Each row was made from one walk, in order. Every step used is in the known rows, and no mark comes twice. Write each row's walk.
In the rows, 128 means zero.
Known rows:
fupoz/nesisim/paguz: [102 127 103 134 154 152 137 125 127 137 119 132 132 106 112 130 116 118
 128 154 123 132 129 134 136 149 135 121 144 117 110 109 152 135]
funoni/paguz/fasum/gafizas: [113 166 195 138 127 129 127 190 133 129 172 127 125 109 125 119 110 147
  97 142 130 118 127 131 114 122 112 113 119 124 123 108 119 147]
fasum/gafizas: [118 131 147 133 144 149 115 121 121 124 126 111 123 131 119 113 126 144
  52 133 130 111 135 121 111 133 123 126 127 118 127 110 127 150]
fikiba/paguz/nesisim/kiduzo/lonu: [126 112 136 143 113  97 159 147  99 133 124 155 139 125 142 145 132 120
 153 118 114 118 128 134 135 148 121 126 132 122 138 121 147 148]
madud/dekan/kiduzo: [165 103  97 107 131 134 101 135 134 114  83 121 116 137 118 132 133 113
 137 136 130 122 125 133 132 113 138 135 118 145 132 146 198 134]
kiduzo/fikiba/paguz: [122 124   4 126 121 139 167 137 126 133 116 126 144 160 133 141 103 138
 124 120 105 117 125 133 141 129 129 132 137 118 136 117 164 158]
funoni/paguz/zopare: [ 98 133 156 119 136 102 124 178 144 140 127 118 139 103 122 123 122 166
 119 136 133 127 122 116 119 136 128 127 113 134 124 122 124 104]
lonu/kiduzo/zopare/paguz/funoni: [159 141 169 135 118 127 111 102 133 135 157 137 128 105 129 117 132 124
  99  96 145 141 130 122 123 125 128 132 131 127 127 156  44  97]
gafizas/fasum: [120  93 105 128 125 153 138 108 123 130 133 120 122 125 150 130 106 121
 118 147 136 141 129 122 140 133  99 130 147 124 138 113 105 115]
lonu/kiduzo: [148 107 148 133 130 136 105 116 130 135 125 112 134 140 104 126 116 129
 123 113 137 127 131 110 118 109 119 122 137 116 126 141 101 107]
gafizas/fasum/paguz: [124 114 157 111 115 140 137  99 128 125 123 114 124 155 155 129 113 122
  94 151 131 154 127 131 146 127  88 123 136 116 132 108 107 108]
nesisim/kiduzo/fikiba/paguz/funoni: [138 150 108 135 123 119 171 109 112 130  82 131 146 145 156 137 141 122
 134 109 118 106 128 124 139 126 117 132 134 118 137 128 111 112]
kiduzo/zopare: [122 134  69 138 133 131 114  99 116 124 139 135 119  98 104 125 125 127
 111 119 133 132 126 133 128 150 115 146 126 137 123 134 145 118]
madud/dekan: [144 109 111 116 136 137 122 132 136 115  83 129 122 106 143 127 125 122
 113 133 129 129 122 140 132 123 134 138 121 140 128 138 195 136]
dekan/kiduzo: [147 100  64 116 130 134 101 114 123 123 132 107 121 166  88 133 128 117
 154 129 127 117 132 117 122 117 127 123 135 131 135 137 155 109]
fasum/paguz: [124 137 151 107 124 121 123 100 132 119 124 109 131 164 124 126 128 130
  96 133 120 140 125 137 130 124 107 119 123 115 123 122 152 106]
funoni/paguz/fasum: [115 150 160 135 123 122 134 185 135 129 176 131 128 107 125 128 105 138
 144 137 129 126 123 135 122 120 113 114 125 130 125 119 134 123]
nesisim/kiduzo/funoni: [129 125 163 139 153 100 124  76 102 121  70 111 118 132 132 134 164 109
 133 125 136 118 130 126 122 120 122 133 122 128 117 122 153  92]
fikiba/paguz/zopare/kiduzo: [113  83 113 123 116 103 145 136 138 122  66 110 133 131 147 130 128 138
 140 105 120 138 132 127 117 152 121 136 123 132 141 120 184 127]
madud/dekan/kiduzo/zopare: [166 118  87 114 127 129  94 127 129 112  91 133 109 118 107 130 136 112
 127 133 133 128 124 138 135 124 134 148 110 153 127 151 197 137]
lonu/kiduzo/funoni/paguz/nesisim: [148 116 236 133 142 109 106 153 114 139 149 120 130 136 127 130 136 128
 118 131 133 126 128 130 115  98 128 118 125 123 114 120 109 104]
funoni/paguz/nesisim/kiduzo: [117 142 228 133 133 102 143 192 113 140 193 146 141 123 133 130 144 149
 133 136 128 111 125 125 132 111 122 124 122 128 122 124  94 112]
lonu/kiduzo/fikiba/paguz: [150 120  82 131 116 135 138 135 131 142 110 119 147 164 116 136 103 137
 123 109 119 120 128 116 132 106 125 125 136 111 131 135 111 142]
fupoz/nesisim/paguz/zopare: [ 95 133 105 136 153 140 123 122 138 141  83 125 140  96 120 125 122 128
 141 157 128 134 127 126 128 167 140 124 138 123 115 109 148 127]
madud/dekan/kiduzo/fikiba/paguz: [167 113  42 107 120 134 128 151 135 119  74 128 126 158 126 140 123 119
 136 132 115 119 123 138 144 111 143 138 117 140 136 142 208 161]
paguz/fikiba: [115 128  60 116 134 157 126 125 136 125 135 140 124 151 100 137 127 117
 169 123 112 121 130 122 126 101 140 122 137 126 140 136 145 149]
fupoz/nesisim/kiduzo: [111 121 144 142 130 144 139 101 119 138 118 126 126 119  79 124 132 113
 165 135 138 121 132  99 138 135 143 128 139 124 115 132 112 118]
fikiba/paguz: [119  99  56 125 115 113 161 133 124 125 125 127 125 134 130 137 117 121
 112 107 113 136 129 136 127 138 116 129 132 120 136 120 189 139]
dekan/madud: [123 112  54 113 131 128 119 115 116 122 101 111 124 118 114 136 120 139
  92 131 135 121 134 136 109 136 130 122 133 116 118 122  91 135]
fikiba/paguz/fasum/gafizas: [125 137 101 148 104 123 146 146 126 118 127 126 119 128 144 126 112 115
 104 117 116 129 132 140 112 147 104 117 130 117 142 108 182 172]
zopare/kiduzo: [127  73 167 119 141 147 127 120 126 112 110 107 126 139 128 127 125 138
 146 117 130 124 136 129 122 119 124 134 135 133 128 126 149 109]
funoni/paguz/zopare/kiduzo: [103 109 209 112 139 108 126 179 145 133 113 112 138 112 125 123 127 172
 134 130 135 127 127 118 119 128 129 132 111 139 122 121 123 102]

Write each row's walk:
[120 176 139 150 157 136 113 134 127 120 100 126 133 109 173 125 123 126
  88 152 121 122 128 161 110 150  94 112 134 113 126  94 160 154]  nesisim/paguz/fasum/gafizas
[117  98 205 108 119 132 122 104 131 127  57 111 132 135 158 131 109 140
 132 158 137 152 128 125 143 151 100 127 128 127 133 105  95 109]  gafizas/fasum/paguz/zopare/kiduzo/lonu
[130 140 191 117 120 121 120 123 120 124 167 126 141 170 147 125 138 127
 113 143 115 132 124 144 130 126 109 114 132 116 131 119 136 112]  fasum/paguz/nesisim
[117 168 169 159 116 140 128 106 127 137 150 142 115  97  89 111 136 114
 136 132 148 129 133 104 134 149 147 133 125 130 114 138  73 153]  fupoz/nesisim/kiduzo/zopare/paguz/fasum/gafizas
[121 151 130  97 122 136 125 110 141 119 126 128 127 183 109 134 134 121
 130 130 108 137 126 134 132 100 120 115 124 115 131 128 147 134]  fasum/paguz/fikiba
[123  80 231 112 158 119 131 142 117 114 108 106 115 132 137 134 139 138
 129 129 129 128 134 145 119 105 131 133 118 138 112 105 166 102]  zopare/kiduzo/funoni/paguz
[143 115 212 126 145 109 109 138 121 136 120 109 123 133 113 131 130 130
 107 125 137 130 129 126 115  95 126 121 121 122 110 122 120  99]  lonu/kiduzo/funoni/paguz
[160 117  47 106 118 125 118 150 144 122  47 122 132 150 135 136 127 127
 148 134 119 120 121 130 137 126 146 140 113 145 139 142 206 156]  madud/dekan/kiduzo/fikiba/paguz/zopare
[126 171 103 148 115 131 113 116 137 124 180 143 113  91 131 111 126 130
  94 118 139 139 128 134 120 152 131 136 119 137 128 138  97 157]  kiduzo/zopare/paguz/fasum/gafizas
[160 118 136  95 140 123 105 159 133 114  86 132 104 143 116 141 148 108
 147 144 122 125 125 143 130  87 153 131 106 149 124 136 211 146]  madud/dekan/kiduzo/funoni/paguz/fikiba
[129 117 193 119 112 139 133 118 119 129 160 128 132 160 172 127 121 119
 110 160 127 148 127 137 146 129  90 120 143 117 138 106  95 114]  gafizas/fasum/paguz/nesisim
[ 99 106 214 113 141 108 125 182 137 136  88 121 139  94 119 131 114 176
 149 138 136 123 126 119 124 142 136 130 110 140 119 118 115 112]  funoni/paguz/zopare/kiduzo/lonu
[115 130   4 127 120 127 154 137 138 137  82 119 152 149 140 135 109 148
 134 124 109 118 122 124 132 147 133 134 130 124 141 119 160 149]  kiduzo/fikiba/paguz/zopare
[103 131 194 138 143 112 131 119 121 142  88 118 123 106  94 124 148 120
 159 147 142 125 129 105 130 138 153 129 120 132 107 118 123 105]  fupoz/nesisim/kiduzo/funoni/paguz/zopare
[116 130  64 108 125 143 140 133 157 131 183 146 124 142 124 128 133 130
 145 112 119 138 129 121 131  99 165 121 131 128 138 151  89 156]  zopare/paguz/fikiba
[127 159  75 146 113 126 118 111 139 123 182 146 117  90 129 118 123 122
 131 115 138 146 125 137 127 149 130 137 124 140 130 147 107 137]  kiduzo/zopare/paguz/fasum
[134 145 142 148 132 134 134 133 105 137 151 142 155 155 150 131 146 131
 166 138 121  96 125 123 136 122 129 127 143 123 136 130  96 126]  paguz/nesisim/kiduzo/fikiba
[109  85 163 124 142 126 103 119 133 126  31 110 142 100 130 129 117 156
 178 134 136 122 130 116 116 167 140 134 125 141 132 124 135 112]  paguz/zopare/kiduzo/lonu
[126 158 141 155 124 150 107 128 128 117 135 116 122 120 138 114 112 121
 115 138 131 115 131 131 104 143 110 112 136 121 138 111 139 155]  paguz/fasum/gafizas
[121 138 169 134 147 107 123 147 117 121 134 118 114 112 144 134 129 118
 136 146 127 130 124 151 113 122 123 117 120 133 116 100 176 112]  kiduzo/funoni/paguz/fasum
[130 182 164 154 119 110 119  99 123 126 134 139 118 104 126 115 154 127
 105 112 147 126 131 118 125 137 122 139 110 133 124 146  76 137]  nesisim/kiduzo/zopare/paguz/fasum/gafizas
[132 128 218 125 111 128 137 109 114 130 144 129 133 162 171 129 135 116
 117 155 132 143 128 129 149 124  85 123 138 117 136 112  83 106]  gafizas/fasum/paguz/nesisim/kiduzo
[126 141  89 136 113 130 131 128 153 124 185 132 127 115 155 119 117 124
 149 120 133 141 126 131 122 130 141 115 136 129 138 142  99 137]  zopare/paguz/fasum
[122 139  71 131 124 123 125 105 135 128 180 143 117  96 118 120 131 136
  99 111 137 144 127 131 133 144 139 145 120 139 123 147 101 129]  kiduzo/zopare/paguz
[159 128 112 130 115 140 145 127 126 138 109 124 149 155 143 133 110 126
 120 104 119 118 129 122 129 112 121 122 144 110 138 131  92 119]  lonu/kiduzo/fikiba/paguz/funoni
[152  96  83 117 145 119  94  94 111 117 106  99 110 167 102 138 144 102
 151 137 126 120 132 132 116 115 135 123 130 135 127 121 188 102]  dekan/kiduzo/funoni
[139  92 134 116 127 151 168 132 122 116  92 120 140 155 167 135 119 135
 142 108 112 116 134 141 133 122 125 134 143 127 140 115 139 121]  zopare/kiduzo/fikiba/paguz/funoni
[123 139 121 139 118 147 173 110 116 140 104 138 138 129 117 130 128 109
 160 127 124 114 130 110 146 139 143 127 146 118 126 125 102 123]  fupoz/nesisim/kiduzo/fikiba/paguz/funoni
[113 139 133 144 122 132 140  99 126 140 147 142 118 100  77 120 139 116
 148 125 145 135 131 102 144 143 155 140 127 132 111 147  83 127]  fupoz/nesisim/kiduzo/zopare/paguz
[167 117  59 107 130 147 110 140 135 119  75 123 128 154 121 135 123 123
 144 142 123 112 122 132 141 108 147 137 121 143 132 144 186 149]  madud/dekan/kiduzo/fikiba
[125 103  96 137 111 112 157 157 113 129 167 143 135 139 153 136 128 118
 131 118 107 128 128 143 127 139 119 124 141 121 143 118 173 145]  fikiba/paguz/nesisim
[147 142 124 129 117 134 105 117 143 138 165 144 123 128  91 124 129 129
 125 100 137 142 130 113 127 104 141 134 123 128 126 164  62 138]  lonu/kiduzo/zopare/paguz/fikiba
[129 151 138 126 166 131 138 109 118 120  93 135 141  98 199 133 139 116
  88 135 117 124 127 167 120 149  99 118 149 115 131 101 133  85]  nesisim/paguz/funoni
[104 140 133 106 134 134 143 187 140 135 175 146 126 134  94 138 122 145
 140 129 116 122 126 124 131  90 136 120 120 128 125 128 123 142]  funoni/paguz/fikiba
[124 154 129 140 117 137 124 134 150 125 181 128 122 117 154 110 121 134
 103 124 135 133 130 127 114 133 142 114 129 124 137 131  86 161]  zopare/paguz/fasum/gafizas
[153 148 140 147 109 126 100 115 141 134 163 135 125 111 110 118 119 124
 127 104 146 145 128 119 121 123 125 130 127 129 126 158  68 125]  lonu/kiduzo/zopare/paguz/fasum
[131 129 174 136 133 103 135 120 123 132 184 141 132 133 171 124 165 123
 136 124 133 129 128 131 128 119 154 125 129 130 130 137  81 120]  zopare/paguz/nesisim/kiduzo/funoni
[126 143  99 140 120 121 122 125 127 132 214 156 126 101 136 119 138 133
 113 118 132 139 126 137 133 146 142 142 127 140 129 145  90 135]  kiduzo/zopare/paguz/nesisim
[113 137 135 149 127 139 132  93 114 137 123 137 119 101  68 123 135 111
 154 131 142 127 130 103 141 147 139 141 130 131 110 137 111 120]  fupoz/nesisim/kiduzo/zopare
[119 151  54 123 122 134 125 116 142 129 181 158 115 112 105 126 135 127
 127 109 127 143 128 128 134 125 150 142 119 139 129 154  98 151]  kiduzo/zopare/paguz/fikiba
[126 164 117 134 124 113 131  96 129 130 138 151 119 119 105 128 161 123
 140 103 137 131 129 114 137 117 137 145 113 135 126 158  80 130]  nesisim/kiduzo/zopare/paguz/fikiba
[126 120 125 129 123 126 136 144 137 135 222 145 138 129 160 119 136 136
 131 125 126 132 127 130 129 126 155 121 140 128 137 141  78 135]  zopare/paguz/nesisim
